Each row was made from one walk, in order. Every step used is in the known rows, and no mark comes twice. Write each row's walk.
Known rows
gevonim/beguz/dameg/fonavam: [-0.80 -1.12  0.96  1.90 -4.10 -1.83  0.09 -2.17  0.70  1.41  0.24 -0.14
 -3.20 -0.62 -0.97  0.30 -0.50  0.49 -0.72  0.26 -0.41 -1.93  0.01 -0.23
 -1.66 -1.96 -0.16 -2.54  0.65  2.20 -0.79  0.53]
dameg/fonavam/kopef/beguz: [-1.99  1.10 -1.86  0.18 -2.84 -2.95  0.89 -1.47  0.95  1.60 -0.60  1.12
 -3.23 -2.00  1.37  1.20  0.82  2.79  1.41 -0.49 -0.80 -0.43  1.21 -0.22
  0.21 -2.27 -1.14  0.37  0.49 -0.03 -1.48  1.49]
beguz/dameg/fonavam/kopef: [-0.48  0.95 -0.62  1.06 -3.53 -3.42  0.72 -1.30 -0.69  0.59 -0.75 -0.98
 -5.21 -3.90 -0.08  2.02 -0.50  0.99 -0.49  1.23  0.97 -0.62  1.60  0.47
 -1.24 -0.96 -0.08 -0.68  0.25  1.03 -0.92  1.91]
kopef/beguz/gegigi: [-0.32  0.68 -2.09  0.99 -2.79 -4.64  0.31  0.25  1.43  0.22 -0.78  1.08
 -0.62 -1.99  1.25 -0.89  0.34  1.11 -1.34 -0.24 -1.12 -2.43 -0.62  1.51
  1.45 -2.57 -1.47 -3.38  1.61  0.28 -1.14  0.75]
dameg/fonavam/kopef: [-1.36  1.73 -1.01  0.18 -2.57 -2.91  1.70 -1.19 -0.75  1.42 -1.61  0.01
 -4.04 -1.95  1.20  0.88 -0.16  2.02  0.40  0.71  0.26 -0.11  1.69  0.78
 -0.30 -1.30 -0.86  1.69 -0.27  0.59 -1.41  1.93]
beguz/gevonim/fonavam/gegigi/loso: [-1.83  1.59  0.38 -0.21 -5.23 -7.18  3.31  0.37  2.23  3.44  1.20  2.08
 -0.06 -4.11 -0.75 -1.35 -0.94  2.69 -3.67 -0.46  0.59 -1.99 -1.67  1.98
  3.41 -1.34 -1.18 -5.44  3.74 -0.91 -1.11  1.62]
kopef/beguz/dameg/fonavam/gevonim: [-1.12 -0.35 -1.16  1.56 -6.17 -4.31  0.69 -1.43  2.13  2.10  0.85  0.01
 -2.87 -2.02 -1.26  0.55 -2.09  1.43  0.10 -0.38 -1.21 -1.70 -1.19 -0.88
 -1.21 -2.12  0.78 -1.92 -0.31 -0.28 -0.77  0.92]
nulazu/fonavam: [-1.94  2.06 -0.04  1.04 -2.76 -3.19  0.69  0.85  2.80  0.86 -0.49  0.98
 -3.21 -1.78  1.65 -0.71 -0.90  1.64 -1.55  0.30  0.03 -2.03  0.65  2.87
  1.68 -2.06 -2.73  0.43  0.10  0.95 -1.43  0.48]
gevonim/beguz: [-1.22  0.10 -0.67  1.22 -1.80 -0.82 -0.09 -1.66  0.67  1.04  0.38  1.16
 -2.66 -0.54  0.10 -0.67 -0.89  1.35 -1.10  0.51 -0.47 -2.23 -0.50  0.70
  0.36 -1.84 -1.08 -1.97  0.58  1.95 -1.78  0.02]
fonavam/gegigi/beguz/dameg: [-1.36 -1.09  0.46  0.82 -2.83 -5.03  0.28 -0.96  0.90  1.51  2.14 -1.25
 -4.30 -3.93  0.12 -0.85 -1.47  0.99 -1.78  1.17  0.35 -4.13 -2.28 -0.32
  1.27 -1.15  2.24 -5.14  1.29  1.41 -1.27  1.10]
gevonim/fonavam: [-0.01  1.91 -0.46  0.64 -3.17 -3.71  1.45  0.09  1.04  0.83 -0.91  1.77
 -2.47 -2.78  0.15  0.11 -0.83  1.62 -1.30 -0.85  0.09 -2.20  0.01  2.34
  2.03 -0.97 -1.91 -0.41  1.03  1.28 -1.52  1.31]
kopef/beguz/dameg/fonavam/gegigi: [-1.76 -1.57  0.52  1.43 -3.76 -5.68  0.68 -0.89  2.62  1.95  0.88  0.69
 -1.87 -2.68 -0.76  1.10 -0.28  1.85 -1.31 -0.55  0.09 -2.39 -0.94 -0.79
  0.24 -2.85 -0.02 -4.61  0.50  1.19 -0.18  1.39]
nulazu/fonavam/gevonim/beguz/dameg: [-2.61  0.93 -0.30  0.99 -4.87 -3.66 -0.40 -1.08  2.64  0.85  1.75  0.29
 -4.71 -3.00 -1.08 -1.15 -2.22 -0.30 -2.92  0.89 -1.12 -3.63 -1.57  0.51
 -0.22 -2.26 -0.02 -1.65  1.42  1.02 -0.11  0.73]
nulazu/fonavam/kopef/beguz/gevonim: [-3.16  3.58 -2.24 -0.73 -3.17 -3.87  0.86  0.28  2.83  1.10  0.52  2.10
 -2.86 -3.96  2.77 -0.39  0.42  2.12 -1.07 -0.49 -1.27 -0.59  1.50  1.94
  1.83 -3.41 -1.62 -0.58  2.50 -0.29  0.03  1.18]
fonavam/gegigi: [-1.73  0.21  0.08  0.73 -1.93 -4.97  1.21 -0.17  1.44  1.66 -0.21  0.82
 -2.74 -2.86 -0.06 -0.89 -1.04  1.83 -2.01  1.02  0.74 -2.27 -2.13  1.06
  2.21 -1.36 -0.21 -2.68 -0.54  0.80 -2.21  1.18]
kopef/beguz/gevonim: [-1.08  1.53 -1.58  1.16 -2.82 -2.48  0.24 -0.37  2.13  1.89  0.27  1.63
 -0.97 -2.69  0.94 -0.54 -1.54  2.79 -0.32 -0.85 -1.22 -0.43 -0.15  1.43
  1.59 -3.28 -0.48 -3.35  1.15 -0.07 -0.64 -0.24]
kopef/beguz/dameg/fonavam: [-0.72 -0.70 -0.24  2.21 -4.13 -2.94  0.17 -0.85  2.17  1.35  0.44  0.14
 -2.16 -1.86 -0.37  1.07 -0.88  1.29  0.31 -0.73 -0.22 -1.41  0.20 -0.18
 -0.38 -2.59 -0.80 -3.35  0.47  1.34 -0.83  0.60]
kopef/beguz/gevonim/fonavam: [-0.65  1.81 -1.25  0.64 -4.45 -4.16  1.87 -0.44  2.52  2.03 -0.08  3.07
 -0.12 -3.16  0.10  0.20 -0.68  2.71 -1.03 -1.93 -1.56 -1.24  0.17  1.47
  2.93 -2.77 -1.43 -2.94  2.85  0.48 -0.24  0.69]

Which walk is each row?
[-1.46  3.05 -1.89 -1.53 -3.32 -5.08  1.87 -1.61 -1.04  1.61  1.07  0.99
 -2.83 -4.18  1.59 -0.43 -0.30  2.62 -0.68 -0.43 -0.86 -1.12  0.65  0.66
  2.67 -1.88  0.92 -1.11  3.14  0.58 -0.97  1.53]
gegigi/beguz/gevonim/fonavam/kopef
[-2.03  0.92 -1.07 -0.13 -4.07 -6.94  1.91 -0.08  2.88  2.90  0.58  3.23
  0.92 -4.08  0.00 -1.00 -0.36  2.66 -2.51 -1.52 -1.10 -1.98 -1.29  1.00
  3.77 -2.99 -0.55 -4.50  2.71  0.21  0.05  0.99]
kopef/beguz/gevonim/fonavam/gegigi
[-0.72  0.30  0.00  1.36 -5.77 -4.30  1.12 -1.20  0.43  1.48 -0.03 -1.27
 -3.67 -2.72 -1.44  0.36 -3.23  0.87 -0.84  1.01  0.12 -1.31 -0.90 -0.32
 -1.01 -0.96  0.78 -1.16 -0.69  0.10 -0.67  1.30]
beguz/dameg/fonavam/gevonim
[-2.00  0.94 -0.68  0.40 -4.85 -4.20  1.85 -1.01  0.70  1.93 -1.38 -0.06
 -2.49 -1.43 -0.51 -0.44 -2.92  2.42 -0.46  0.39 -0.67 -0.36 -0.94 -0.25
 -0.26 -1.14 -0.22  1.07 -1.29 -0.44 -1.83  0.88]
dameg/fonavam/gevonim
[-3.17 -0.43 -0.23 -0.12 -4.55 -3.33  1.57 -2.57  0.16  1.94  0.20  0.93
 -2.72  0.81 -0.76 -0.94 -1.99  1.77 -0.62  0.41 -1.52 -1.42 -1.27 -1.60
 -1.13 -2.29 -0.24 -0.04 -0.45  0.31 -1.34  0.90]
dameg/fonavam/gevonim/beguz
[-0.93  1.08 -0.98  0.06 -2.97 -2.88  1.04 -0.87  0.23  1.65  1.23 -0.10
 -2.24 -2.37  1.56 -1.73 -1.63  2.79  0.36  0.25 -0.87 -1.01 -0.41  0.51
  1.86 -2.70  0.72 -2.93  1.73  0.06 -1.66 -0.47]
gegigi/beguz/gevonim
[-0.33  3.70 -1.89 -0.44 -3.60 -4.24  2.45 -0.37 -0.15  1.02 -0.78  1.84
 -2.40 -5.22  0.49 -0.04 -0.38  2.26 -1.97  0.41 -0.62 -0.44  1.43  2.01
  2.27 -0.96 -0.72 -0.76  2.09  0.43 -0.63  1.54]
beguz/gevonim/fonavam/kopef
[-1.14 -0.53 -0.24  0.56 -5.55 -4.62  0.83 -1.76 -0.36  2.26  1.97 -1.79
 -4.31 -1.90 -0.50 -0.81 -3.42  1.46  0.46  0.86 -1.06 -1.93 -1.44 -2.08
 -1.06 -1.94  2.07 -1.63  0.57 -0.26 -1.36  1.02]
gegigi/beguz/dameg/fonavam/gevonim
[-2.74 -0.18  0.69  0.11 -3.06 -6.51  0.21  0.35  2.82  1.82  2.43 -0.42
 -4.43 -3.69  0.86 -1.47 -1.11  0.88 -2.36  0.72  0.30 -3.93 -1.90  0.15
  1.92 -2.45  0.79 -3.87  1.57  1.02 -0.97  1.47]
nulazu/fonavam/gegigi/beguz/dameg
[-2.16  0.12 -1.18  0.65 -3.76 -2.09  0.13 -2.43  0.93  1.55  0.56  0.90
 -3.43 -1.16 -1.41 -1.35 -2.45  1.54 -1.59  0.67 -1.44 -2.53 -2.08 -0.66
 -0.04 -1.60  0.45 -1.32  0.30  0.34 -1.78  0.31]
fonavam/gevonim/beguz
[-1.08  2.29 -2.36  0.35 -2.62 -3.84  1.04 -0.91  1.16  1.43 -0.11  2.55
 -2.64 -3.79  0.77  1.19  1.03  2.41 -0.58 -0.65 -0.81 -2.18  0.54  1.22
  2.10 -1.91 -1.21 -0.91  2.26  0.93 -1.12  1.80]
gevonim/fonavam/kopef/beguz
[-1.01  0.48 -0.52  0.26 -3.31 -3.42  0.31 -1.97 -1.45  1.11  0.93 -2.11
 -5.77 -3.09  1.05  0.35 -0.51  1.28  0.95  1.13  0.10 -1.56  1.19 -1.40
 -0.56 -1.51  1.30 -1.11  1.38  0.95 -1.30  1.86]
gegigi/beguz/dameg/fonavam/kopef
[-2.02  0.16 -0.09 -0.81 -2.90 -6.60  1.71 -0.64  0.92  2.63  0.84  1.33
 -2.52 -2.44  0.00 -1.29 -0.56  2.63 -1.89 -0.48 -0.43 -3.81 -2.04 -0.28
  3.85 -1.78  0.70 -2.70  1.83  1.28 -1.75  1.41]
gevonim/fonavam/gegigi/beguz
[-2.30  2.11 -1.66  1.14 -2.82 -3.53 -0.92  0.54  2.92  0.58  0.82  1.01
 -4.84 -5.19  1.58  1.06  0.48  0.51 -1.30  0.01 -0.38 -2.71  1.33  1.43
  1.21 -2.72 -0.81 -1.56  2.13  0.71 -0.25  1.64]
nulazu/fonavam/kopef/beguz/dameg
[-1.25 -0.91  1.32  1.23 -3.83 -5.63  1.27 -0.30  1.46  2.12 -0.08 -0.67
 -2.94 -3.18 -1.18  0.41 -1.31  1.40 -1.90  0.78  0.93 -1.63 -0.97  0.11
  0.07 -1.33 -0.02 -3.17 -0.16  1.48 -0.70  1.57]
beguz/dameg/fonavam/gegigi
[-0.34  1.87 -0.92 -0.43 -4.58 -4.53  2.03 -1.10  0.05  2.06  0.58  1.07
 -1.70 -2.87  0.92 -1.64 -1.13  3.07 -0.77 -0.69 -1.32 -1.33 -0.33  1.02
  2.75 -2.06 -0.32 -2.37  3.01  0.35 -0.98  0.33]
gegigi/beguz/gevonim/fonavam
[-2.47  2.00 -1.83 -0.69 -3.43 -3.82  1.52 -1.18  0.66  2.06 -0.30  1.31
 -1.74 -2.85  1.64  0.66  0.58  3.26  0.44 -0.22 -1.00  0.97  1.48 -0.05
  0.38 -3.18 -0.60 -1.12  1.52 -0.60 -0.18  1.02]
dameg/fonavam/kopef/beguz/gevonim
[-2.16 -0.26  0.37  0.33 -3.38 -5.61  2.32 -0.30  0.94  2.28 -1.05  1.01
 -1.78 -1.18 -0.15 -0.70 -1.08  2.63 -1.26  0.37  0.28 -1.13 -0.68  0.12
  0.93 -1.94 -0.89 -1.29 -1.25  0.84 -1.35  1.29]
dameg/fonavam/gegigi
[-2.43  1.03 -0.77 -0.59 -5.04 -7.06  2.86  0.34  3.73  3.83  1.92  3.06
  1.04 -3.97 -0.34 -1.10 -0.06  3.17 -3.34 -1.79 -0.70 -2.56 -1.91  1.02
  3.81 -2.23 -1.31 -6.43  4.72 -0.67 -0.63  0.92]
kopef/beguz/gevonim/fonavam/gegigi/loso
[-0.33  1.58 -1.60  0.84 -3.32 -3.98  0.34 -1.13  0.72  0.73  0.70  1.65
 -3.85 -5.47  0.20  2.35  0.76  0.66 -0.92 -0.47 -0.41 -2.90  0.84  1.01
  1.64 -1.45 -0.30 -2.82  2.95  1.76 -0.96  2.18]
gevonim/fonavam/kopef/beguz/dameg
[-0.38 -0.80  0.14  1.22 -4.09 -2.98  0.61 -1.54 -0.17  1.03  1.04 -1.59
 -3.86 -1.55  0.48 -0.07 -1.41  1.59  0.88  0.28 -0.22 -1.36 -0.14 -0.81
 -0.44 -2.21  0.55 -2.34  1.09  1.06 -1.35  0.45]
gegigi/beguz/dameg/fonavam
[-3.52  2.40 -2.42  0.00 -1.96 -3.14  0.15  0.33  3.21  0.59  0.23  2.21
 -4.41 -3.18  2.90  0.46  0.94  2.28 -0.29 -0.42 -0.64 -2.48  1.24  1.56
  1.65 -3.31 -1.99  0.48  1.45  0.15 -1.00  1.58]
nulazu/fonavam/kopef/beguz
[-1.80 -2.11  1.26  1.32 -3.74 -4.68  0.81 -1.96  1.10  2.35  1.10  0.11
 -2.99 -1.29 -1.44 -0.31 -0.60  0.41 -1.99  0.70  0.20 -2.30 -1.53 -1.19
 -0.84 -2.00  0.34 -4.34  0.34  2.45 -0.45  1.25]
gevonim/beguz/dameg/fonavam/gegigi
[-2.27 -0.65 -1.11 -0.67 -6.44 -5.97  2.03 -1.72  0.46  2.53  0.70 -0.13
 -0.83  0.23 -0.46 -2.65 -0.86  0.99 -2.33  0.58 -1.16 -2.12 -1.94 -1.17
 -1.26 -1.64 -0.81 -2.64  2.86 -1.32 -0.80  1.39]
dameg/fonavam/gevonim/beguz/gegigi/loso
[-2.06 -0.40 -0.93 -0.27 -5.41 -5.99  1.62 -2.03 -0.23  1.43 -0.73  0.62
 -0.89  0.39 -0.29 -2.13 -0.98  1.13 -1.96  0.67 -1.79 -1.63 -1.59 -1.35
 -1.38 -1.99 -0.10 -1.02  0.87 -0.30 -0.28  1.33]
dameg/fonavam/gevonim/beguz/gegigi
[-1.41  1.03 -1.92 -0.60 -4.26 -5.64  1.35 -0.37  0.49  1.87  0.23  0.55
 -1.44 -1.82  1.85 -0.30  1.88  2.07 -0.38 -0.08 -0.31 -1.15  0.38  0.05
 -0.04 -2.52 -1.98 -2.61  3.93 -1.22 -0.78  2.35]
dameg/fonavam/kopef/beguz/gegigi/loso
[-0.35  1.02 -1.85  1.65 -2.00 -2.35 -0.98 -1.15  1.14  0.50  0.87  0.05
 -4.92 -5.32  0.57  1.90  0.24  0.83 -0.49  0.36  0.00 -2.47  0.36  0.48
  0.34 -1.92  0.58 -3.33  1.32  0.99 -1.04  1.55]
fonavam/kopef/beguz/dameg
[-4.39  1.28 -0.31 -1.29 -3.21 -6.90  1.82  0.44  2.36  2.79  1.53  0.92
 -2.13 -3.09  2.07 -2.99 -0.87  2.69 -2.36 -0.21 -1.16 -2.27 -1.51  0.94
  2.85 -3.05  0.19 -2.69  2.29 -0.12 -0.59  0.69]
nulazu/fonavam/gegigi/beguz/gevonim
[-1.73  1.59 -0.16 -0.33 -4.18 -6.90  2.89  0.10  1.73  2.26 -0.07  2.02
 -0.38 -4.53 -0.59 -1.06 -1.22  2.72 -3.51 -0.38 -0.29 -1.16 -1.08  1.73
  3.41 -1.51 -0.58 -3.74  1.88  0.55 -0.60  1.29]
beguz/gevonim/fonavam/gegigi
[-0.86 -0.19  0.14  0.22 -4.25 -6.93  1.16 -0.87  1.27  1.67  2.07  0.40
 -3.57 -4.20 -0.90 -0.75 -0.95  1.12 -2.22 -0.37  0.27 -4.30 -2.12 -0.28
  2.16 -1.46  1.13 -4.83  2.50  1.44 -1.39  1.82]
gevonim/fonavam/gegigi/beguz/dameg
[-0.05 -0.21 -0.24  1.79 -2.63 -2.53 -0.72 -1.31  0.13  0.81  1.74 -1.60
 -4.82 -2.95  0.37 -0.15 -1.33  0.79  0.19  0.51 -0.18 -3.19 -0.82  0.35
  0.67 -1.70  1.14 -4.03  1.08  1.69 -1.60  0.14]
gegigi/beguz/dameg
[-2.32 -0.05 -0.26 -0.33 -2.69 -5.51  1.47 -0.74  0.58  2.48  1.39  0.30
 -2.12 -3.09  1.14 -2.31 -1.43  2.65 -1.22  0.24 -0.79 -1.65 -1.80 -0.19
  2.48 -2.63  1.45 -4.80  1.62  0.15 -0.95  0.70]
fonavam/gegigi/beguz/gevonim
